What can hang from each mark:
q_145: q_85 q_88 q_349
q_521: q_88 q_349 q_449
q_457: q_88 q_239
q_239: q_457
q_834: q_88
q_85: q_145
q_349: q_521
q_88: q_457 q_521 q_834

Known rows, with every way that one mark hangs from another:
q_239{q_457}: [ 0.15 -0.11 -0.24 -0.22  1.15 -0.59 -1.63 -0.62  1.19 -0.59 -1.73  0.01
  0.69 -0.26 -0.44  0.23 -0.45  1.00 -0.20  0.04  0.13  0.31]
q_85{q_145{q_88 q_349{q_521{q_449}}}}: [ 1.14 -1.61  0.85 -0.58 -0.40 -0.33  1.41  0.80  0.26  2.68 -0.22  1.62
  0.47  1.00 -1.14 -0.24 -1.03 -1.40  3.10  0.40 -5.32 -1.97]
q_239{q_457{q_88{q_521{q_449} q_834}}}: [ 2.13 -0.57 -0.84  0.53  2.06 -0.09 -0.33 -1.54  2.51  1.09 -0.97 -0.74
 -0.10 -0.01 -0.96 -0.74  3.53  1.56  1.30  1.39 -0.74 -0.70]
q_145{q_85 q_88{q_457 q_834} q_349}: [-0.36 -1.27 -0.68 -0.40  2.82 -1.00  2.22 -2.34 -0.37  0.56  1.38  0.89
  1.21 -0.34 -3.16 -0.65 -0.27 -0.02  0.42 -0.26 -4.17 -0.16]
q_834{q_88{q_457{q_239}}}: [ 0.40 -1.01 -0.27  0.11  0.77 -0.50  0.67 -0.57  0.90 -1.22  0.17  0.63
  0.76  0.38 -4.17  0.46 -1.51 -0.72  0.03  1.82 -1.58  2.06]
q_85{q_145{q_349}}: [-1.65 -0.31  0.07 -0.03 -0.19 -1.38  0.80 -0.66 -1.31  2.79 -0.51  0.77
 -0.10  0.98 -0.11 -0.27 -1.17 -1.41  0.47 -0.39 -2.26  0.00]
q_457{q_88 q_239}: [ 1.89 -0.42 -0.12  0.96  0.04 -0.76 -0.61 -0.83  0.87  0.49 -0.49 -0.17
 -0.27  0.26  0.81 -0.95 -0.21 -0.95 -0.63  1.29  0.48  2.12]
q_349{q_521{q_88{q_457 q_834} q_449}}: [ 1.27 -0.91 -0.81 -0.67  0.40  0.96  2.32  1.09  0.38  1.58  0.98  0.14
  0.49  0.49 -4.24 -0.58  0.20 -0.08  1.30  2.08 -4.24 -2.50]
q_834{q_88{q_457 q_521}}: [ 0.29 -0.87  0.44 -0.52  1.66  0.35  1.87 -1.07  1.29 -1.26  1.03  0.62
  0.69  0.30 -4.37  1.07  0.50  0.58  0.43  0.60 -2.77 -0.07]
q_145{q_88 q_349}: [ 0.53 -0.98  1.14 -0.31  0.85 -0.95 -0.21 -0.46  0.09  0.37  0.03  1.10
  0.84  0.31 -0.19  0.50 -1.25 -0.49  2.02 -0.56 -3.57 -0.37]
q_88{q_457 q_521 q_834}: [-0.90 -0.63 -1.38 -0.36  2.35  0.30  1.64 -0.87  0.71  0.64  1.56 -0.55
  1.03  0.45 -3.10  0.12  2.53  0.24 -0.04  1.01 -3.35 -0.95]
q_521{q_349 q_449}: [ 0.29 -0.09 -0.14  1.13 -0.83 -1.58 -0.21  0.69  0.52  1.03 -0.41 -0.04
 -0.37  0.55 -0.37 -0.23  0.66  0.21 -0.13  1.65 -0.23 -0.74]
q_145{q_85 q_88{q_521 q_834}}: [ 1.25 -0.55 -0.24 -0.89  2.08  1.13  1.71 -1.58 -0.22  0.20  1.49 -0.62
  0.98 -0.85 -1.93 -0.67  4.23  0.98 -1.13 -0.62 -3.56 -0.80]
q_834{q_88{q_457}}: [ 0.30 -0.83  0.27 -0.18  1.15 -0.08  1.29 -1.08  0.94 -1.32  0.58  1.00
  0.33  0.22 -3.99  0.92 -1.43  0.44  0.56  0.44 -1.03  0.58]
q_834{q_88}: [ 0.85 -0.15  0.99 -0.31  0.33  0.24  0.52 -0.27  0.26 -1.37 -0.02  0.50
 -0.24  0.03 -2.44  0.56 -0.13  0.38  0.35 -0.41 -0.29  0.27]
q_834{q_88{q_457{q_239} q_521}}: [ 0.40 -1.06  0.05 -0.18  1.23 -0.10  1.22 -0.62  1.05 -1.20  0.72  0.23
  1.27  0.48 -4.49  0.65  0.37 -0.45 -0.15  2.10 -3.18  1.45]
q_457{q_88}: [ 1.81 -0.13  0.46  0.68  0.38 -0.28  0.12 -1.18  1.04  0.43 -0.10  0.12
 -0.97  0.04  1.04 -0.49 -0.21  0.23 -0.16 -0.13  1.11  0.70]
q_85{q_145{q_349{q_521{q_88}}}}: [-0.04 -0.34  1.24 -1.18 -0.55 -0.48  1.55  0.92 -1.52  3.30 -0.48  0.75
 -0.02  1.04 -1.42 -0.81 -2.06 -1.67 -0.17 -0.41 -5.46 -1.80]
q_85{q_145{q_88{q_834} q_349}}: [-0.29 -1.26 -0.19 -0.89  1.52 -0.78  0.70 -1.20 -0.89  3.42  0.30  0.54
  0.71  1.06 -1.44 -0.09  0.83 -0.89  1.17 -0.85 -5.38 -0.51]
q_239{q_457{q_88{q_521{q_349}}}}: [ 1.53  0.00  0.71  0.62  2.18 -2.21 -1.66 -1.62  2.54  0.38 -1.46 -0.45
  0.08  0.59 -0.03 -0.23  1.46  1.48 -2.28  0.26 -1.25  0.17]
q_239{q_457{q_88}}: [ 1.88 -0.22  0.19  0.32  1.56 -0.95 -1.50 -1.90  2.34 -0.03 -1.78  0.25
 -0.26 -0.21  0.63 -0.23 -0.72  1.25 -0.26 -0.15  1.20  1.07]
q_145{q_85 q_88{q_521} q_349}: [ 0.48 -0.75  1.17 -0.39  1.32 -0.42  1.56 -1.46 -0.61  0.11  0.80  0.70
  0.95 -0.67 -0.76 -0.47  0.89  0.03  0.17 -0.56 -4.04 -0.30]
q_521{q_88 q_349 q_449}: [ 1.43  0.04  0.43  0.53 -1.51 -1.11  0.06  0.72 -0.12  2.23 -0.53  0.09
 -0.54  0.67 -0.97 -0.24  0.07  0.54 -0.68  1.83 -1.57 -0.89]
q_145{q_85}: [ 0.00  0.40 -0.20  0.17 -0.02  0.18  1.22 -0.99 -0.97 -0.34  0.37 -0.05
 -0.11 -1.09 -0.18 -1.13  0.34  0.26 -1.63 -0.28  1.15  0.39]

Rows:
[ 0.37 -0.67 -1.56 -0.37  0.94 -0.26  0.59 -0.35 -0.45  1.82  0.38 -0.42
  1.22  0.63 -3.52 -0.47  0.03 -0.66 -1.00  2.19 -3.77  0.95] : q_521{q_88{q_457{q_239} q_834}}
[ 0.10 -1.12  0.63 -0.60  0.41 -1.04  0.30 -1.15 -0.49  2.92 -0.29  1.43
  0.61  0.72 -0.21  0.42 -1.15 -0.94  1.31 -0.74 -4.42  0.08] : q_85{q_145{q_88 q_349}}
[-0.61 -0.78  0.50  0.03 -0.99 -0.60  1.87  1.30 -0.59  2.63 -0.33  1.01
 -0.20  1.06 -0.96 -1.02 -1.14 -1.90  2.30  0.83 -3.28 -1.98] : q_85{q_145{q_349{q_521{q_449}}}}
[ 1.01 -1.52 -0.49  0.46  0.26  0.17  1.60 -0.26  1.45 -0.58  0.53  0.51
  0.86  0.45 -4.64  0.56  0.85 -0.37  1.65  3.51 -2.52  1.02] : q_834{q_88{q_457{q_239} q_521{q_449}}}
[ 2.03 -0.47 -0.66  0.80  0.94  0.41  1.30 -0.81  1.21  1.73  0.67 -0.66
 -0.80  0.27 -0.49 -0.91  4.05  0.55  1.46  1.54 -0.76 -1.01] : q_457{q_88{q_521{q_449} q_834}}
[ 0.23 -0.18  0.11  0.80 -0.35 -0.97  0.36  0.60  0.76  1.15  0.27 -0.44
 -0.11  0.56 -0.76 -0.10  2.50  0.37 -0.08  1.94 -1.77 -1.30] : q_88{q_521{q_349 q_449}}
[ 0.47 -1.00  1.36 -0.61  1.38 -0.72  0.34 -0.46  0.20  0.39  0.47  0.76
  1.11  0.42 -0.57  0.72  0.70 -0.23  1.94 -0.25 -5.10 -0.89] : q_145{q_88{q_521} q_349}
[ 0.13 -0.61  0.02 -0.42  1.91 -0.67  1.51 -1.53 -1.21  0.62  0.88  0.32
  0.75 -0.52 -1.67 -1.16  0.96 -0.19  0.24 -0.85 -3.32 -0.57] : q_145{q_85 q_88{q_834} q_349}
[ 2.07 -0.28  0.63  1.42  0.16 -1.30  0.51 -0.58  1.68  1.66  0.08 -0.21
 -0.92  0.74  0.30 -0.59  2.26  0.59 -0.22  1.71 -0.74 -0.65] : q_457{q_88{q_521{q_349 q_449}}}
[ 1.65 -0.46  0.60 -0.71  1.04  0.96  1.29 -1.54  0.00 -0.24  0.95  0.08
  0.97 -1.17 -0.64 -0.17  2.33  0.85 -0.87 -0.51 -2.52 -0.09] : q_145{q_85 q_88{q_521}}
[ 1.35 -1.15  0.09  0.09 -0.20 -0.58  0.37 -0.52  0.85  3.65  0.06  0.55
  0.50  1.09 -0.98  0.66  2.83  0.39 -0.10  1.15 -4.72 -0.92] : q_85{q_145{q_88{q_521{q_349 q_449}}}}
[ 1.08 -1.10 -2.06  0.28 -0.17  0.04  1.06  0.06  0.04  2.56  0.24 -0.21
  0.79  0.62 -3.63 -0.57  0.47 -0.52  0.81  3.66 -3.05  0.61] : q_521{q_88{q_457{q_239} q_834} q_449}
[ 2.20 -0.76 -1.16  1.19  0.51  0.03  0.74 -0.48  1.05  1.76  0.33 -1.09
 -0.24  0.57 -0.74 -1.41  3.98 -0.60  0.97  2.84 -1.42  0.49] : q_457{q_88{q_521{q_449} q_834} q_239}
[ 0.53 -0.54 -1.22  0.38  0.39 -1.14  1.06 -0.18  0.26  2.86  0.58  0.10
  0.03  1.09 -3.72 -0.33  0.76  0.69 -0.55  2.44 -3.33 -1.28] : q_521{q_88{q_457 q_834} q_349 q_449}
[ 0.06 -1.21  0.87 -0.85  0.96 -0.58  0.78 -1.07 -0.37  2.87  0.09  0.91
  0.90  0.86 -0.60  0.69  0.81 -0.60  1.19 -0.52 -5.96 -0.55] : q_85{q_145{q_88{q_521} q_349}}
[ 1.46 -0.18 -0.17  0.21  1.91  0.15  0.89 -1.29  0.78  1.15  0.92 -0.95
 -0.40  0.40 -0.46 -0.81  3.49  0.39 -0.37  0.04 -1.55 -0.62] : q_457{q_88{q_521 q_834}}
[ 1.59 -0.22 -0.70  0.25  2.56 -0.67 -1.22 -1.89  1.95  0.48 -1.31 -0.60
 -0.09  0.07 -0.60 -0.76  1.17  1.17 -0.42 -0.25  0.14  0.37] : q_239{q_457{q_88{q_834}}}
[ 2.21 -0.25  0.66 -0.53 -1.58  1.08  1.21  1.86  0.02  0.99 -0.12  0.33
 -0.12  0.07 -1.42 -0.67 -0.37 -0.13  1.21  1.50 -2.48 -2.15] : q_349{q_521{q_88 q_449}}
[ 1.19  0.08  0.11  0.66  2.24 -1.46  0.48 -0.99  0.93  1.52  0.85 -1.15
 -0.46  1.02 -0.88 -0.82  3.79  0.54 -2.32  0.37 -2.47 -0.84] : q_457{q_88{q_521{q_349} q_834}}
[-0.21 -0.74 -0.53  0.96  0.54 -1.30  1.04 -0.10  1.39  1.16  0.77  0.26
  0.44  0.80 -2.34  0.40  1.30  0.44  0.04  2.71 -2.44 -0.87] : q_88{q_457 q_521{q_349 q_449}}
[ 0.81 -0.76 -0.75 -0.19 -0.19 -0.37  0.27 -0.33 -0.15  1.38 -0.15  0.29
  0.99  0.39 -2.23 -0.04 -1.86 -0.72 -0.95  2.47 -2.71  1.54] : q_521{q_88{q_457{q_239}}}
[ 0.54 -0.57  0.99 -0.20  0.83 -0.90  1.09 -1.46 -0.89  0.05  0.41  1.08
  0.50 -0.74 -0.44 -0.68 -0.92 -0.14  0.39 -0.96 -2.26  0.20] : q_145{q_85 q_88 q_349}
[-1.13 -0.58 -1.60  0.39  2.28 -1.85  0.41 -0.12  0.71  1.01  1.21 -1.33
  1.60  1.32 -3.56 -0.39  2.58 -0.78 -2.60  2.67 -4.79  0.30] : q_88{q_457{q_239} q_521{q_349} q_834}
[ 1.46 -0.26 -0.88 -0.09 -0.63  0.82  0.91  0.37 -0.69  2.29  0.03 -0.30
 -0.35  0.26 -1.75 -0.57  1.82  0.62  1.15  1.52 -1.80 -1.25] : q_521{q_88{q_834} q_449}
[-0.09 -1.28 -2.33  0.57  1.00  0.04  1.39  0.14  0.90  1.30  1.01 -0.68
  1.21  0.62 -3.41 -0.41  2.78 -0.76  1.23  3.67 -3.22  0.13] : q_88{q_457{q_239} q_521{q_449} q_834}
[-0.10 -0.02 -0.65  0.55  0.78 -1.00  0.69  0.47  0.38  1.59  0.73 -1.11
  0.08  0.90 -1.92 -0.58  4.34  0.33 -0.35  1.92 -2.81 -2.02] : q_88{q_521{q_349 q_449} q_834}
[-0.77  0.07  1.16 -0.25  0.45 -0.69  2.15  0.54 -1.26 -0.85  0.39  0.45
  0.21 -0.51 -1.12 -1.83 -1.53 -1.30 -0.47 -0.72 -1.94 -1.39] : q_145{q_85 q_349{q_521}}
[-0.11 -0.55  0.91  0.33 -0.55 -0.71  1.45  2.00  0.13  0.10 -0.13  0.70
  0.01  0.56 -0.98 -0.91 -1.34 -1.52  2.89  1.17 -2.40 -2.34] : q_145{q_349{q_521{q_449}}}
[ 1.01 -0.82 -0.83  0.86 -0.94 -1.86  0.16  0.33  0.42  2.43 -0.36  0.45
  0.61  0.88 -2.59 -0.34 -1.18 -0.49 -0.90  3.95 -2.87  0.92] : q_521{q_88{q_457{q_239}} q_349 q_449}
[ 0.16 -1.00  0.19 -0.69  1.96 -0.90  0.20 -0.53 -0.29  0.91  0.47  0.43
  0.89  0.52 -1.46  0.06  0.69 -0.33  1.87 -0.47 -4.56 -0.97] : q_145{q_88{q_834} q_349}
[ 1.58 -0.93  0.02 -0.48 -0.62  0.68  2.03  1.12  0.84  1.03  0.36  0.90
  0.33  0.30 -2.95 -0.13 -1.61 -0.13  1.45  2.16 -3.23 -1.85] : q_349{q_521{q_88{q_457} q_449}}
[ 0.11 -0.87  0.25  0.17  1.63 -1.81  0.69 -0.42  1.12 -0.82  0.60 -0.15
  1.14  1.16 -4.80  0.55  0.55 -0.33 -2.08  2.31 -4.04  1.17] : q_834{q_88{q_457{q_239} q_521{q_349}}}
[ 0.53 -0.95  0.32  0.60  0.83 -1.26  1.70 -0.36  1.72 -0.17  0.86  0.74
  0.28  0.87 -4.76  0.82  1.08  0.74  0.24  2.41 -2.86 -0.69] : q_834{q_88{q_457 q_521{q_349 q_449}}}
